Known rows, with every step that occurs
M/J/D: [-20 -18  18  10 -21  -6  17  39  35  -3   1 -24  25 -29  12  36 -26  41
 -20  -3]
Y/M/N: [-21 -17  -1   2  -2  -6  30   1  11  -8  -2 -35  11 -18  -1  23 -23  34
   4 -29]
R/J/D/N/M/Y: [-20   7  33 -12 -46  -2  39  44  39   9 -19 -22  41 -27  15  35   0  12
  12 -11]
Y/M: [-19 -15   2   2   6   2  25   2   9  -2  -9 -31   6   1   4  36 -26  12
   2 -26]
Y/D: [-13  -8   4  21  -7 -24  22   9   5 -12   1 -25   6   0  -9  19 -19  -1
   2  -3]
D/N/R: [-26   4  17  -2  -9   1  29  26  19  -8   8  -9  35 -18  -4   7   6 -18
  20 -19]
R/J/D: [-16 -10  20  -2 -31  -4  35  35  32   6 -13 -16  14  -7  16  38 -16  23
  -4 -10]
M/N/R/J: [-14   2  27  -5 -41 -10  46  29  20  -4   4   5  19 -28  10   9 -10  24
  14 -16]
Y/D/N: [-21  -2   0  22  -1 -19  31  12  18 -14   2 -37  25  -7 -16  14  -1 -11
  13  -7]
Y/D/N/M/J: [-16   3   8  24 -15 -16  45  32  36  -6   8 -25  26 -27   2  22 -14  15
   6  -3]
D/N: [-29   0  13   4   2  -5  29  12  21  -7  -2 -30  35  -7  -2  14  -2  -7
  10 -16]
D/N/R/J/M: [-30  -6  23 -16 -28  -3  57  40  29   1   2 -12  13 -12   6  21  -6  -8
   4 -21]
R/N/M/J: [-16  -5  28   6 -40 -22  45  17  37  -1   8 -12  12 -20  24  27 -42  38
   8 -20]
D/N/R/J: [-21  11  27  -5 -26   3  51  35  31  -1   0  -3  35 -16   7  15   5  -8
  22 -17]
M/Y/D/N/R: [-17   9  21  14 -26 -17  16  27   7 -20   4 -25  40 -29 -22   8   4 -22
  21  -1]
R/J/D/N: [-24  -4  16  -1 -25   1  44  38  45   4 -12 -28  34 -14   9  32   3  12
   7 -15]
M/J/D/N/R: [-26  -7  18   6 -26   6  26  58  45  -6  15 -15  44 -45   4  23   0  17
   1 -10]
J/D/N: [-29 -11   5   2  -7   0  23  30  33  -4  -2 -34  35 -14  -3  24   5   3
   5 -17]
N/M/J/D: [-17 -13  18   2 -28  -3  27  45  38   8   3 -10  16 -28  22  37 -27  39
 -13  -8]
D/N/R/J/M/Y: [-29   0  41 -17 -42  -8  42  40  20  -4  -7 -21  28 -25   3  23  -8  -7
   1 -12]

Rows
[-15  -8  21  -8 -51  -5  40  49  33   1   4   1  18 -35  10  19  -4  33
   9 -16]	M/N/R/J/D
[-24 -15   3   4 -16  18  31  52  47  -4   9 -29  34 -43   3  40  -7  27
   4 -23]	Y/M/J/D/N/R
[-17  -3  25   4 -19  -8  33  27  25   3   3  -6  16 -21  21  27 -34  30
  -8  -7]	N/M/J
[-27 -20  -1   9  -5  12  31  36  48  -2  -2 -50  35 -34   5  46 -15  37
  -6 -21]	Y/M/J/D/N
[-16 -15  20   3 -49 -16  38  36  49   3   7 -16  11 -28  24  38 -35  48
   3 -21]	R/N/M/J/D
[-18 -12   3  -4 -14   0  29  15   9  -9   9 -15  10 -27  -2  16 -15  22
  14 -31]	Y/M/N/R
[-18 -15  11  11  -1   2  27  14  23  -4  -3 -32  16 -19  11  41 -39  39
 -12 -16]	Y/M/J
[-27  -6   8  -4 -19   6  23  45  31  -4   9 -14  34 -24  -4  17  13  -9
  15 -19]	J/D/N/R
[-14  -5  23  -8 -43   3  35  50  30   6  -2   4  14 -17  14  32  -8  12
   5 -13]	N/R/J/D
[-23  -7  10   3 -32 -16  60  41  26  -4   7 -19   3 -11  -7  23  -5 -13
   6 -12]	Y/D/N/R/J/M
[-30 -21  12 -13 -25 -17  32  27   6  -9  16 -11  -2 -24  -3   6 -18  14
  -8 -23]	J/M/N/R
[-22   1  15 -11 -32   3  54  45  48  14 -10 -14  25 -14  20  35   2  13
  14 -19]	R/J/D/N/M
[-29 -13  14   9 -16 -29  23  16   7 -18  -4 -55  20 -15 -21  21 -13 -11
  -9  -2]	J/M/Y/D/N
[-12   5  31  -6 -33  -2  41  32  18   2  -2   9  16 -10  14  21 -14   2
  11 -13]	N/R/J
[-21 -19  18   7 -24 -35  14  13  -6 -15  -6 -43   0  -9 -14  27 -31   1
 -19   2]	J/M/Y/D
[-11  15  32  11 -43 -16  38  36  19 -13  -5 -18  40 -29 -10  17   2 -12
  23   1]	M/Y/D/N/R/J
